Each row was made from one small tree. The marks that hang from a mark follow it in brackets, in alphabetical order. Every link used is in the known rows. Write each row's tree.
Known rows
nuzop{rorudu{rizi{gere}} rusiz}: [ 0.28  3.20 -1.88  1.11 -0.47 -1.48  3.21 -1.12 -0.79 -1.29  1.93  3.69
 -0.30 -1.23  0.39 -0.47  0.66  0.94  0.89  1.87  0.26 -0.74  0.76  3.25
  0.25 -0.82  0.81  1.16]
rorudu{nuzop{rusiz} rizi{gere ruvode}}: [ 2.41  3.63 -1.05 -0.12 -0.42 -1.33  2.64 -1.85 -2.20 -1.43  2.44  4.10
 -0.19 -1.42 -0.78 -1.11  4.12  0.31  0.18  1.45 -0.40 -1.15  0.83  3.86
  0.54 -1.11  0.44  1.39]
rizi{gere{tivu} rorudu{nuzop{rusiz}} ruvode}: [ 2.70  3.11 -0.75 -0.27  0.00 -1.46  3.06 -2.05 -0.45  1.14  1.98  3.55
 -0.61 -2.04 -0.51 -0.80  1.96 -0.40 -0.41 -0.14 -0.08  0.20 -0.84  3.22
  0.34  0.22  0.20  1.99]
gere{rizi{ruvode}}: [-0.63  2.71 -0.94  1.06  0.49 -1.80  3.27  0.32 -0.36 -2.92  0.74  3.55
  0.28 -1.23  0.33 -2.38  0.48  0.44 -0.82  1.25 -0.56 -0.59 -0.46  0.18
  0.91  0.40  1.56  1.46]
rusiz{nuzop{rorudu{rizi}}}: [-0.40  2.70 -0.96  2.26  0.11 -1.44  3.26 -0.32  0.10 -2.00  1.49  3.31
  0.21 -1.77  0.46 -1.18 -1.42  0.39 -0.27  1.20  0.66 -1.23 -0.01  5.41
 -0.18  0.59  0.78  0.82]
rorudu{nuzop{rusiz} rizi{gere}}: [ 1.96  2.93 -1.27  0.51 -0.31 -1.20  2.89 -1.69 -1.70 -0.39  2.21  3.95
 -0.57 -1.63 -0.50 -0.89  3.11  0.31  0.56  2.51 -0.07 -0.84 -0.15  4.90
  0.65 -0.24  0.38  0.99]
pudeb{rizi{gere rorudu{nuzop{rusiz}} ruvode}}: [ 2.78  3.80 -1.55  0.96 -0.24 -1.10  2.44 -1.25 -0.81 -1.56  3.01  3.85
 -0.73 -1.79 -0.87 -0.75  2.58 -0.33  0.05  1.33  0.25 -0.57  0.96  3.03
 -0.16 -0.56  0.67  2.19]
rizi{gere rorudu{nuzop} ruvode}: [ 2.93  3.26 -0.87  0.52  0.66 -2.16  2.61 -1.59 -0.08 -2.19  2.32  3.32
 -0.31 -2.34 -1.09 -1.49  0.56 -0.61 -0.91  1.50  0.31 -0.66  0.79  4.34
  0.40 -1.49  0.33  2.22]
pudeb{rizi{gere{tivu} ruvode}}: [-0.12  2.54 -0.55  0.61  0.26 -0.89  3.49 -0.26 -0.17 -2.85  0.59  3.99
  0.28 -1.04  0.37 -1.74  0.29 -0.22 -1.08  2.58  0.04 -0.41 -2.56  0.34
  1.30  1.24  0.92  1.84]
pudeb{rizi{gere{tivu} rorudu{nuzop} ruvode}}: [ 2.12  2.76 -0.77  1.01  0.24 -0.98  2.87 -1.08  0.03 -2.21  1.89  3.75
 -0.24 -2.06 -0.11 -1.17  2.09 -0.92 -0.99  0.95  0.70 -0.55 -1.54  3.59
  0.50  0.25  0.43  2.21]
ruvode{rizi{gere{tivu}}}: [-0.93  1.54 -0.34  0.75  0.90 -1.01  3.74 -0.18 -0.17 -1.93  0.15  3.80
 -0.07 -1.34  0.38 -1.76 -1.61  0.08 -0.87  2.48  0.20  0.10 -2.76  1.08
  1.39  0.48  0.87  0.94]
gigop{nuzop{rorudu{rizi} rusiz}}: [ 0.65  2.77 -1.71  1.39 -0.55 -1.30  3.15 -0.70 -0.31  0.41  1.76  3.56
 -0.53 -1.88  1.09 -0.73 -0.90  1.15  1.58  1.58  0.04  0.25  0.28  4.67
 -0.08  1.14  1.00  0.75]
gere{rizi{ruvode} tivu{feretek}}: [-0.16  1.92 -0.55  0.84  0.08 -1.69  3.56  0.04  0.14 -1.36  0.49  3.49
  0.35 -0.75  0.35 -1.89  2.15  0.50 -1.56 -1.39 -0.47  0.55 -3.61 -0.42
  1.31  1.44  1.27  1.81]
rorudu{rizi{ruvode}}: [ 0.34  3.03 -0.76  1.04  0.24 -1.92  3.17 -0.29 -0.51 -2.86  1.02  3.58
  0.55 -1.35  0.20 -2.28  0.46  0.49 -0.09  1.53 -0.40 -0.98  0.64  2.02
  1.21 -0.06  1.01  1.25]
rusiz{nuzop}: [ 0.02  2.16 -0.30  1.35  0.92 -1.74  3.57 -0.40  0.45 -0.63  0.73  3.28
 -0.12 -1.81 -0.42 -1.96 -3.48 -0.07 -0.88  2.89 -0.08 -0.39 -1.97  3.56
  0.44  2.07  0.76  1.02]
feretek{gotas}: [-1.01  1.92 -0.17  1.24  0.85 -2.63  3.92 -0.47  1.35 -1.35 -0.30  2.97
  0.11 -1.91  0.43 -2.59 -3.56  0.52  0.05  4.87 -0.07  0.31 -1.67  0.95
  1.33  1.71  1.31  1.72]
nuzop{rorudu rusiz}: [-0.54  2.38 -1.56  1.30 -0.26 -1.97  3.63 -0.69  0.60  0.69  0.97  3.04
 -0.47 -1.60  0.56 -0.98 -2.25  1.13  0.77  1.70 -0.28  0.16  0.42  1.22
  0.17  1.63  1.33  1.48]
gigop{nuzop{rorudu rusiz} ruvode{rizi{gere}}}: [ 0.80  2.85 -1.26  0.32 -0.30 -0.93  2.68 -0.68 -1.26 -2.02  1.99  3.74
 -0.51 -2.00  0.60 -0.74 -3.33  0.32  0.16  3.58 -0.36  0.83 -0.25  1.05
 -0.16 -1.41  1.06  1.13]
gere{rizi{rorudu{nuzop}} tivu{feretek}}: [ 1.68  1.42 -1.21  1.79  0.17 -1.58  3.26 -0.55  0.86  0.23  1.50  3.21
 -0.55 -1.89  0.16 -1.09  2.87 -0.13 -1.00 -1.79  0.61  0.70 -3.44  3.52
  0.57  1.48  0.73  1.84]
ruvode{rizi}: [-0.94  1.67 -0.69  1.68  0.90 -1.62  3.53  0.38  0.18 -2.22  0.47  3.48
 -0.04 -1.55  0.21 -2.25 -2.54  0.60 -0.35  2.70 -0.12  0.09 -0.54  0.84
  1.06  0.72  1.44  0.97]
tivu{feretek}: [ 0.78  1.68 -0.91  1.31  0.43 -2.35  3.63 -0.45  0.93 -0.52  0.73  3.07
 -0.12 -1.26 -0.47 -1.77 -1.56  0.60 -0.67  1.95 -0.27  0.68 -2.29  1.41
  1.28  1.87  0.93  1.68]
nuzop{rorudu{rizi{gere ruvode}} rusiz}: [ 0.56  3.92 -1.60  0.49 -0.62 -1.62  2.89 -1.24 -1.30 -2.39  2.29  3.74
  0.10 -1.04  0.19 -0.69  1.74  0.87  0.48  0.56 -0.14 -1.06  1.83  2.08
  0.22 -1.58  0.87  1.58]
rorudu{nuzop rizi{gere}}: [ 1.73  2.41 -0.92  0.85  0.20 -1.45  3.01 -1.31 -1.20 -2.37  1.85  3.85
 -0.12 -1.81 -0.35 -1.51  2.12 -0.07 -0.13  3.15  0.42 -1.28 -0.64  5.74
  0.99 -0.48  0.27  1.12]
pudeb{rizi{gere rorudu ruvode}}: [ 1.41  3.61 -1.32  1.54  0.59 -1.53  2.78 -0.24  0.30 -4.27  2.14  3.61
 -0.16 -1.58 -0.31 -1.54 -0.40 -0.39 -0.57  2.37  0.53 -0.71  0.16  1.79
  0.35 -0.92  0.91  2.29]
rusiz{nuzop{rorudu{rizi{ruvode}}}}: [-0.16  3.35 -0.76  1.59 -0.06 -1.62  2.98 -0.51 -0.36 -3.06  1.73  3.37
  0.55 -1.66  0.21 -1.35 -0.29  0.35 -0.74  0.03  0.18 -1.47  1.23  4.36
 -0.29 -0.59  0.88  1.19]

Which tree is each row?
[ 1.36  2.85 -1.12  0.67 -0.19 -1.16  3.01 -0.94 -0.35  0.91  1.74  3.58
 -0.54 -1.96  0.38 -1.15  3.70  0.07 -0.25 -2.05 -0.26  0.18 -0.81  1.99
  0.03  0.74  0.98  1.68] | gere{rizi{rorudu{nuzop{rusiz}} ruvode} tivu}
[ 1.43  2.48 -1.23  1.00 -0.44 -1.35  3.13 -1.28 -1.02  0.67  1.79  3.71
 -0.43 -1.77 -0.02 -1.26  2.52  0.64  0.93  1.71 -0.33 -0.47  0.32  3.96
  0.60  1.31  0.77  0.92] | rorudu{nuzop{rusiz} rizi}
[ 1.31  2.17 -0.27  0.89  0.80 -2.55  3.81 -1.36  1.96 -0.58  0.64  2.83
 -0.20 -1.81 -0.14 -1.38 -1.46 -0.14 -0.82  1.94  0.89  1.39 -3.95  1.93
  1.24  0.55  0.40  2.51] | rizi{gere{tivu{feretek{gotas}}} rorudu}
[ 2.42  2.81 -0.62  0.36  0.50 -2.16  3.33 -1.22  0.80 -1.27  1.46  3.15
  0.02 -1.36 -0.61 -1.14  0.38 -0.34 -1.47 -0.62  0.25  0.71 -2.74  1.58
  1.01 -0.28  0.34  2.48] | rizi{gere{tivu{feretek}} rorudu ruvode}
[-0.36  2.77 -1.85  1.66 -0.58 -1.69  3.36 -0.82 -0.08 -0.27  1.51  3.37
 -0.20 -1.43  0.84 -0.86  0.07  1.29  1.27  0.85 -0.02 -0.45  1.38  2.50
  0.19  0.82  1.20  1.03] | nuzop{rorudu{rizi} rusiz}
[ 0.11  1.33 -0.36  0.87  0.62 -1.32  3.74 -0.25  0.07 -1.70  0.64  3.64
 -0.13 -0.85 -0.42 -1.34 -0.33  0.33 -1.42  0.87  0.20  0.81 -3.92  0.83
  1.51  0.40  0.76  1.36] | ruvode{rizi{gere{tivu{feretek}}}}
[ 0.52  3.78 -0.73  1.04  0.11 -1.47  2.79 -0.91 -1.05 -4.06  2.25  3.66
  0.48 -1.46 -0.30 -1.05  0.10  0.01 -1.07  0.70  0.47 -1.86  0.78  5.23
 -0.18 -1.84  0.54  1.33] | rusiz{nuzop{rorudu{rizi{gere ruvode}}}}
[ 1.83  3.40 -1.62  1.04 -0.09 -1.61  2.59 -0.78 -0.63 -0.34  2.46  3.50
 -0.64 -1.91 -0.19 -1.25  3.11  0.24  0.05 -1.05 -0.32 -0.18  1.15  2.38
 -0.29 -0.30  1.18  1.81] | gere{rizi{rorudu{nuzop{rusiz}} ruvode}}
[ 2.91  3.00 -1.52  0.64  0.26 -1.76  2.95 -1.86 -0.28  0.83  2.51  3.41
 -1.04 -2.20 -0.93 -0.69  0.42 -0.16  0.33  2.05  0.27  0.06  0.14  4.42
  0.03 -0.14  0.31  1.74] | rizi{gere rorudu{nuzop{rusiz}}}
[ 1.01  2.08 -1.45  1.30 -0.09 -1.04  3.34 -0.83  0.12  1.96  1.41  3.45
 -0.86 -2.12  0.64 -0.94  2.56 -0.01  0.25 -0.87  0.14  0.42 -1.85  2.91
  0.04  1.74  0.95  1.32] | gere{rizi{rorudu{nuzop{rusiz}}} tivu}
[-0.40  1.18  0.16  1.00  0.50 -2.50  4.25 -0.81  1.87  0.44 -0.76  2.87
  0.17 -1.50  0.35 -2.04 -1.80  0.57 -0.61  2.57  0.09  1.45 -4.77  0.18
  1.74  2.72  0.94  2.09] | gere{tivu{feretek{gotas}}}
[ 1.76  2.96  0.01  0.34  0.69 -2.70  3.48 -1.35  1.39 -1.60  0.78  2.90
  0.23 -1.67 -0.43 -1.58 -0.39 -0.18 -1.25  0.72  0.50  1.11 -3.05  0.78
  1.20 -0.62  0.45  2.88] | rizi{gere{tivu{feretek{gotas}}} rorudu ruvode}
[ 0.54  3.27 -1.28  1.62  0.71 -2.02  2.93  0.31  0.39 -2.83  1.61  3.26
  0.01 -1.65  0.33 -2.08  0.31  0.13 -0.59 -0.15 -0.02 -0.35  0.57  1.23
  0.35 -0.50  1.38  1.77] | gere{rizi{rorudu ruvode}}
[ 0.62  2.07 -0.96  0.87 -0.14 -1.75  3.08 -0.61  0.45 -1.57  0.89  3.09
 -0.02 -2.54  1.14 -1.62 -5.30  0.00 -0.07  4.23 -0.31  0.63 -1.11  1.91
  0.33  0.96  0.96  1.50] | gigop{nuzop{rorudu} ruvode}
[-0.43  1.48  0.14  0.78  0.79 -1.88  3.91 -0.50  0.66 -1.93 -0.01  3.40
  0.12 -1.20 -0.11 -1.70 -0.99  0.43 -1.14  2.24  0.48  1.19 -4.72  0.16
  1.69  0.38  0.90  1.86] | ruvode{rizi{gere{tivu{feretek{gotas}}}}}
[ 0.10  2.68 -0.85  1.27  0.60 -1.56  3.41  0.07  0.68 -1.62  0.83  3.33
  0.13 -1.62  0.91 -1.97  0.58 -0.16 -0.82 -1.08  0.05  0.14 -1.40  0.82
  0.57  0.61  1.21  1.69] | gere{rizi{rorudu ruvode} tivu}
[-1.03  2.12 -0.54  0.79  0.37 -1.33  3.67  0.19 -0.04 -1.68  0.02  3.67
  0.39 -1.16  0.97 -2.31  0.76  0.21 -1.02  0.33 -0.48 -0.21 -2.44 -0.07
  1.20  1.59  1.41  1.34] | gere{rizi{ruvode} tivu}
[ 3.27  3.76 -1.15  0.13  0.15 -1.91  2.61 -1.98 -0.68 -0.27  2.73  3.46
 -0.74 -2.08 -1.16 -0.91  1.68 -0.25 -0.17  0.79 -0.16 -0.23  1.15  3.37
  0.04 -1.09  0.41  2.09] | rizi{gere rorudu{nuzop{rusiz}} ruvode}
[ 0.71  2.75 -1.07  1.57  1.24 -1.68  3.09 -0.13  0.25 -3.04  1.69  3.43
 -0.43 -1.81 -0.36 -1.56 -2.10 -0.07 -0.45  2.10  0.70 -0.04  0.15  2.53
  0.47 -1.46  0.84  1.37] | ruvode{rizi{gere rorudu}}
[ 1.27  1.90 -0.85  1.36  0.82 -1.49  3.43 -0.40  0.82 -1.27  1.35  3.29
 -0.35 -1.39 -0.35 -1.01 -0.44 -0.08 -1.18 -0.40  0.82  1.09 -2.97  1.92
  0.97 -0.33  0.48  1.73] | ruvode{rizi{gere{tivu{feretek}} rorudu}}
[ 1.51  2.35 -1.31  1.60  0.37 -1.41  2.89 -0.78 -0.10  0.61  2.16  3.36
 -0.96 -2.29 -0.42 -1.07  0.01  0.37  0.48  0.39  0.08  0.36  1.40  2.80
 -0.13 -0.01  1.06  1.20] | ruvode{rizi{rorudu{nuzop{rusiz}}}}
[ 0.39  2.58 -0.35  1.35  0.48 -2.43  3.50 -0.28  1.57 -1.66  0.60  2.92
  0.25 -1.50  0.57 -1.88  1.18  0.27 -1.12 -1.17  0.37  1.08 -3.24 -0.14
  0.85  0.16  1.32  2.49] | gere{rizi{rorudu ruvode} tivu{feretek{gotas}}}
[ 1.84  3.41 -1.55  0.27 -0.84 -1.02  2.66 -1.45 -1.45 -1.71  2.21  3.76
 -0.25 -2.00  0.94 -0.56 -1.29  0.19  0.85  3.70 -0.24  0.10 -0.11  3.06
  0.02 -1.07  0.53  1.13] | gigop{nuzop{rorudu{rizi{gere}} rusiz} ruvode}
[-0.50  2.16 -1.10  1.18 -0.06 -1.25  3.63 -0.91  0.03 -2.01  0.79  3.57
  0.26 -1.46  1.19 -0.98  0.16  0.31 -0.04  1.35  0.78 -0.78 -1.49  3.77
  0.90  0.39  0.44  1.21] | nuzop{rorudu{rizi{gere{tivu}}}}
[ 0.18  3.11 -1.02  1.56  0.24 -1.34  3.07 -0.80 -0.53 -2.97  2.00  3.51
  0.11 -1.67 -0.02 -0.87 -0.92  0.06 -0.62  1.81  0.87 -1.55 -0.35  6.28
 -0.14 -0.72  0.41  1.03] | rusiz{nuzop{rorudu{rizi{gere}}}}
[ 2.01  2.83 -0.97  1.25  0.15 -1.40  3.13 -0.48  0.83 -2.34  1.72  3.51
 -0.04 -1.11 -0.36 -1.04  1.23 -0.38 -1.33 -0.12  0.64  0.51 -2.80  1.32
  0.83  0.37  0.56  2.57] | pudeb{rizi{gere{tivu{feretek}} rorudu ruvode}}
[ 1.58  2.54 -0.85 -0.02 -0.19 -1.44  3.11 -0.85 -0.51  1.01  0.97  3.47
 -0.53 -2.22  0.47 -1.69 -3.77  0.03  0.58  4.90 -1.16  1.38 -1.55  0.64
  0.57  2.17  0.93  1.10] | gigop{nuzop{rusiz} ruvode}
[ 0.42  2.17 -0.65  1.26  1.16 -1.18  3.47 -0.32  0.57 -1.77  1.02  3.47
 -0.32 -1.78  0.27 -1.43 -1.84 -0.27 -0.71  1.16  0.77  0.37 -1.76  2.19
  0.84 -0.28  0.57  1.30] | ruvode{rizi{gere{tivu} rorudu}}
[ 1.35  2.66 -0.67  0.86 -0.05 -1.73  2.86 -1.00 -1.03 -2.43  1.60  3.68
  0.34 -1.94 -0.17 -2.06  2.67  0.25 -0.30  1.28 -0.33 -1.22  1.00  3.94
  0.97 -0.32  0.75  1.32] | rorudu{nuzop rizi{ruvode}}
[ 0.63  1.84 -1.28  1.94  0.44 -1.76  3.62  0.04  1.39 -0.27  0.92  3.06
 -0.29 -1.38  0.59 -1.34  0.78  0.14 -0.80 -1.51  0.48  1.03 -3.61  1.72
  0.74  1.59  0.97  1.77] | gere{rizi{rorudu} tivu{feretek}}
[ 0.16  2.35 -1.25  0.89 -0.42 -1.00  2.90 -0.27 -0.58 -0.71  1.44  3.48
 -0.45 -2.11  1.07 -1.10 -3.91  0.63  0.56  2.83 -0.67  1.08  0.22  0.14
 -0.11  0.27  1.46  1.04] | gigop{nuzop{rorudu rusiz} ruvode{rizi}}
[ 0.89  2.68 -0.94  0.68 -0.51 -1.71  3.26 -1.15 -0.17 -2.79  1.58  3.53
  0.58 -0.88  0.21 -0.82  2.58  0.56 -1.04 -1.21  0.42 -0.37 -1.43  2.43
  1.02 -0.72  0.46  2.04] | nuzop{rorudu{rizi{gere{tivu{feretek}} ruvode}}}
[ 2.43  2.09 -1.00  0.18 -0.67 -1.13  3.28 -1.98 -1.30  1.36  1.88  3.89
 -0.49 -1.25 -0.62 -0.37  4.71  0.29 -0.11 -0.15  0.02  0.27 -3.33  4.13
  1.07  0.91  0.09  1.31] | rorudu{nuzop{rusiz} rizi{gere{tivu{feretek}}}}
[ 3.53  2.44 -0.53  0.24  0.23 -2.05  2.98 -1.90  0.33 -0.68  1.94  3.24
 -0.22 -1.89 -1.10 -0.99  2.20 -0.62 -1.67 -1.02  0.38  0.47 -2.45  3.56
  0.79 -0.43  0.01  2.61] | rizi{gere{tivu{feretek}} rorudu{nuzop} ruvode}
[ 0.24  2.41 -0.10 -0.18  0.52 -1.62  3.66 -0.95 -0.11 -1.77  0.24  3.59
  0.32 -1.30 -0.02 -1.92 -0.79 -0.18 -1.24  2.35 -0.32 -0.20 -2.38  1.01
  1.48  0.70  0.61  1.74] | rizi{gere{tivu} ruvode}
[ 0.37  1.62  0.10  0.45  0.57 -2.34  4.04 -1.20  1.20 -0.59 -0.19  3.11
  0.09 -1.41 -0.14 -1.71 -1.30  0.17 -1.00  3.18  0.36  1.14 -5.33  1.14
  1.79  1.34  0.62  2.18] | rizi{gere{tivu{feretek{gotas}}}}
[ 1.22  1.90 -1.03  2.04  0.85 -1.61  2.95 -0.33  0.46 -1.48  1.85  3.22
 -0.52 -2.54 -0.29 -1.69 -0.73 -0.06 -0.32  1.02  0.50  0.01  0.68  3.87
  0.22 -0.21  0.99  1.28] | ruvode{rizi{rorudu{nuzop}}}
[ 1.02  2.55 -1.25  0.45 -0.66 -1.53  3.06 -1.00 -0.08  0.51  1.34  3.21
 -0.44 -2.27  1.11 -1.09 -4.17  0.40  0.66  3.62 -0.74  1.04 -0.31  1.12
 -0.05  1.30  1.10  1.41] | gigop{nuzop{rorudu rusiz} ruvode}
[ 2.51  2.51 -1.12  1.07  0.79 -1.99  2.92 -1.58  0.31 -1.24  2.13  3.24
 -0.68 -2.55 -0.77 -1.28 -0.57 -0.61 -0.50  2.76  0.69 -0.41 -0.24  5.32
  0.44 -0.41  0.23  1.84] | rizi{gere rorudu{nuzop}}
[ 0.47  2.23 -1.48  1.10 -0.20 -1.63  3.38 -0.78  0.42  1.32  1.18  3.29
 -0.74 -2.07  0.80 -0.84 -3.19  1.01  1.06  2.23 -0.16  0.87 -0.65  3.40
 -0.19  2.03  1.16  1.17] | gigop{nuzop{rorudu rusiz}}
[ 0.29  3.48 -1.25  0.97 -0.13 -1.79  2.90 -0.84 -0.74 -4.49  1.84  3.62
  0.55 -1.31  0.37 -1.34  0.86  0.45 -0.32  1.23  0.25 -1.49  1.42  3.00
  0.64 -1.98  0.82  1.65] | nuzop{rorudu{rizi{gere ruvode}}}
[ 0.41  3.15 -0.93  0.94  0.37 -1.34  3.07 -0.11 -0.41 -4.25  1.32  3.88
  0.14 -1.06 -0.33 -1.90 -0.28 -0.11 -0.87  3.53  0.01 -0.88 -0.73  0.83
  0.99  0.12  1.12  1.93] | pudeb{rizi{gere ruvode}}
[ 1.96  2.96 -0.62 -0.46 -0.56 -0.89  3.04 -1.95 -1.96 -0.02  1.70  4.16
 -0.03 -1.48 -0.25 -0.97  4.70  0.10 -0.09  0.58 -0.38 -0.68 -1.13  3.49
  0.95 -0.13  0.26  1.29] | rorudu{nuzop{rusiz} rizi{gere{tivu} ruvode}}
[ 1.84  2.38 -1.02  1.45  0.98 -1.48  2.82 -0.75 -0.19 -2.41  2.21  3.53
 -0.65 -2.33 -0.71 -1.28 -0.20 -0.37 -0.67  1.88  0.82 -0.30  0.37  4.59
  0.25 -1.67  0.57  1.48] | ruvode{rizi{gere rorudu{nuzop}}}
